Every row comes from one small tree of marks. The marks that hang from a mark follow it in brackets, in alphabetical order. Every link used is in the known rows. Which tree was each row made from?
Known rows
teba[tibo[beput[bavotu] dafuf]]: -0.66 0.90 -0.92 1.48 -0.12 0.08 1.07 -3.99 0.23 1.35 -2.09 1.65 -0.22
 4.94 -0.64 1.64 -0.93 -0.01
viza[bavotu[beput[tibo[rete]]] mugi]: 0.22 1.16 0.09 -2.78 -0.31 -2.91 2.29 -2.39 -0.58 1.35 -0.06 1.85 0.66
 4.64 -2.67 -0.09 -3.51 1.18
viza[bavotu]: 0.10 0.50 -0.31 -1.08 -0.05 -2.58 1.32 1.35 0.09 -0.16 -0.12 0.97 0.94
 2.47 -1.28 0.16 -1.10 0.19
bavotu[viza]: 0.80 0.54 0.42 -1.53 -0.30 -2.71 1.62 -1.37 0.08 0.08 -1.10 2.05 0.67
 1.94 -1.57 0.23 -2.38 0.80
bavotu[beput[tibo]]: 1.38 -0.01 1.18 -0.21 -0.70 -1.94 2.11 -2.92 0.14 0.06 -0.41 2.85 0.71
 5.45 -1.01 0.58 -0.49 1.73
viza[bavotu mugi]: -0.12 1.48 0.02 -2.76 -0.01 -3.31 1.76 -0.31 -0.12 0.70 -0.57 1.06 1.07
 2.19 -1.89 -0.34 -2.74 0.55
viza[bavotu[beput[tibo[rete]]] mugi[puba]]: 0.19 1.24 0.22 -2.81 -0.32 -2.63 2.86 -2.26 -1.03 2.35 -0.55 1.56 1.00
 7.30 -2.56 -1.23 -3.40 1.28
tibo[beput[bavotu[viza]] dafuf rete teba]: -1.55 1.28 -1.78 -1.23 1.39 0.09 0.58 -5.76 -1.20 3.36 -2.46 0.38 -1.58
 3.78 -1.65 2.02 -1.92 1.37
beput[bavotu tibo]: 1.11 0.79 1.36 0.59 0.20 -2.04 0.64 -7.03 -0.25 0.34 -0.19 1.14 0.54
 5.15 -0.98 1.40 0.29 0.95
beput[bavotu[viza[mugi[puba]]] tibo[rete]]: 0.81 1.30 0.44 -1.61 0.21 -2.14 0.89 -8.89 -1.05 2.34 -0.73 1.26 0.29
 6.05 -2.68 0.71 -2.92 1.21
beput[bavotu tibo[dafuf rete teba]]: -0.33 0.83 0.11 -1.34 1.24 -0.72 0.99 -7.87 -0.76 2.51 -1.29 0.96 -0.74
 5.76 -0.61 2.52 -0.97 1.17
bavotu[beput[tibo[dafuf]]]: 0.93 -0.09 1.10 -0.91 -0.37 -1.45 2.36 -3.35 0.05 0.36 -0.71 2.96 0.43
 6.24 -0.65 0.98 -0.94 1.54
teba[tibo[beput dafuf rete]]: -0.99 0.57 -2.36 0.56 0.07 0.87 0.83 -2.48 0.77 2.05 -2.61 2.16 0.01
 4.10 -0.69 1.34 -1.89 0.21
teba[tibo[dafuf rete]]: -0.68 0.24 -2.13 -1.11 -0.17 0.22 1.06 -1.69 0.83 1.88 -2.46 2.34 0.10
 3.59 -0.22 1.77 -2.36 -0.03
suliv[puba]: 0.45 0.00 -0.27 0.92 0.00 -1.15 2.66 0.71 0.32 0.67 -1.29 2.29 1.81 2.77
 -0.40 -0.55 0.11 0.41
tibo[beput dafuf rete teba]: -1.76 0.90 -2.01 -1.04 1.63 0.74 0.94 -2.51 -0.08 3.06 -3.04 1.10 -0.81
 3.18 -0.39 1.38 -1.01 1.57
beput[bavotu]: 1.01 0.85 0.20 -0.38 -0.56 -2.64 -0.38 -4.09 -0.31 -0.10 -0.59 0.26 0.42
 2.19 -1.08 1.45 0.55 0.69
viza[bavotu[beput] mugi[puba]]: 0.26 1.33 0.33 -2.91 -0.70 -3.16 2.77 -0.63 -1.07 1.77 -0.64 1.19 1.00
 6.16 -2.37 -1.32 -2.92 1.10
tibo[dafuf]: -0.15 0.22 0.00 -2.19 0.41 -1.13 1.23 -1.07 0.61 0.30 -1.92 1.83 0.64
 3.02 0.47 1.16 -0.86 0.51

Write each row's tree
-0.87 1.07 -1.91 0.44 1.02 -0.27 0.49 -1.72 0.10 2.47 -2.35 0.85 -0.27
 1.61 -1.07 0.63 -0.07 1.93
tibo[beput rete teba]
0.92 1.47 0.66 -1.82 -0.62 -3.27 0.71 -5.61 -1.14 1.10 -0.92 0.48 0.28
 3.60 -2.25 0.50 -1.90 0.83
beput[bavotu[viza[mugi[puba]]]]
-0.60 0.37 0.00 -1.65 1.59 -0.21 2.11 -3.97 0.33 2.33 -1.99 2.31 0.01
 5.14 0.28 1.47 -1.45 1.37
beput[tibo[dafuf rete teba]]
1.11 0.74 0.74 -2.73 -0.70 -2.64 2.71 -5.43 -0.71 1.60 -0.64 3.30 0.20
 5.32 -3.10 0.21 -4.60 1.95
bavotu[beput[tibo[rete]] viza[mugi]]
-0.85 0.83 -2.17 0.43 -0.10 0.42 0.53 -4.76 -0.03 2.27 -2.21 1.69 -0.53
 4.48 -1.56 1.79 -2.52 0.09
teba[tibo[beput[bavotu[viza]] dafuf rete]]
-0.35 0.67 -2.28 1.62 -0.34 0.18 0.49 -1.87 0.88 1.65 -2.13 1.99 0.38
 3.03 -1.17 0.81 -1.22 0.47
teba[tibo[beput rete]]
-0.14 1.58 0.14 -2.79 -0.01 -3.01 2.32 -0.14 -0.57 1.73 -1.07 0.76 1.40
 4.80 -1.78 -1.48 -2.65 0.65
viza[bavotu mugi[puba]]
1.17 0.91 1.00 -2.92 -1.27 -3.24 2.98 -3.05 -1.08 1.47 -1.15 2.56 0.42
 5.43 -2.76 -0.72 -3.81 1.75
bavotu[beput viza[mugi[puba]]]
0.12 1.47 -1.79 -0.16 -0.06 -1.14 -0.65 -5.64 -0.72 2.24 -1.56 0.34 0.26
 3.29 -3.05 0.03 -1.67 1.39
tibo[beput[bavotu[viza[mugi[puba]]]] rete]
-0.43 1.98 0.51 0.68 0.67 -1.81 1.68 -4.91 -1.32 2.45 -1.92 0.24 -0.67
 4.30 -1.80 0.19 -0.35 1.75
tibo[beput[bavotu[viza[mugi[puba]]]] teba]
0.31 1.22 0.75 -2.39 -0.30 -3.17 2.66 -2.22 -0.59 0.93 0.03 1.91 0.72
 4.90 -2.44 -0.21 -3.13 1.14
viza[bavotu[beput[tibo]] mugi]
1.24 0.88 1.83 -2.23 -0.76 -2.84 3.67 -5.10 -1.05 1.78 -0.88 3.18 0.51
 7.50 -2.70 -0.75 -4.00 1.95
bavotu[beput[tibo] viza[mugi[puba]]]
0.35 0.02 0.29 -1.52 0.04 -1.00 2.36 -3.53 -0.22 1.57 -1.15 2.72 -0.19
 5.85 -0.72 1.37 -1.36 1.87
bavotu[beput[tibo[dafuf rete teba]]]
0.62 1.29 0.76 -2.74 -0.26 -3.03 2.32 -2.40 -0.39 1.41 -1.74 1.94 0.97
 3.60 -1.91 -0.93 -3.46 1.10
bavotu[viza[mugi[puba]]]
-0.73 1.79 -1.54 -0.30 0.78 -1.16 0.25 -5.51 -1.09 3.05 -1.96 0.17 -1.01
 2.18 -2.54 1.09 -1.50 1.87
tibo[beput[bavotu[viza[mugi]]] rete teba]
-1.60 1.23 -1.90 -0.85 1.42 0.36 0.14 -5.22 -0.84 3.21 -2.57 0.11 -1.32
 3.63 -0.97 2.12 -0.69 1.40
tibo[beput[bavotu] dafuf rete teba]
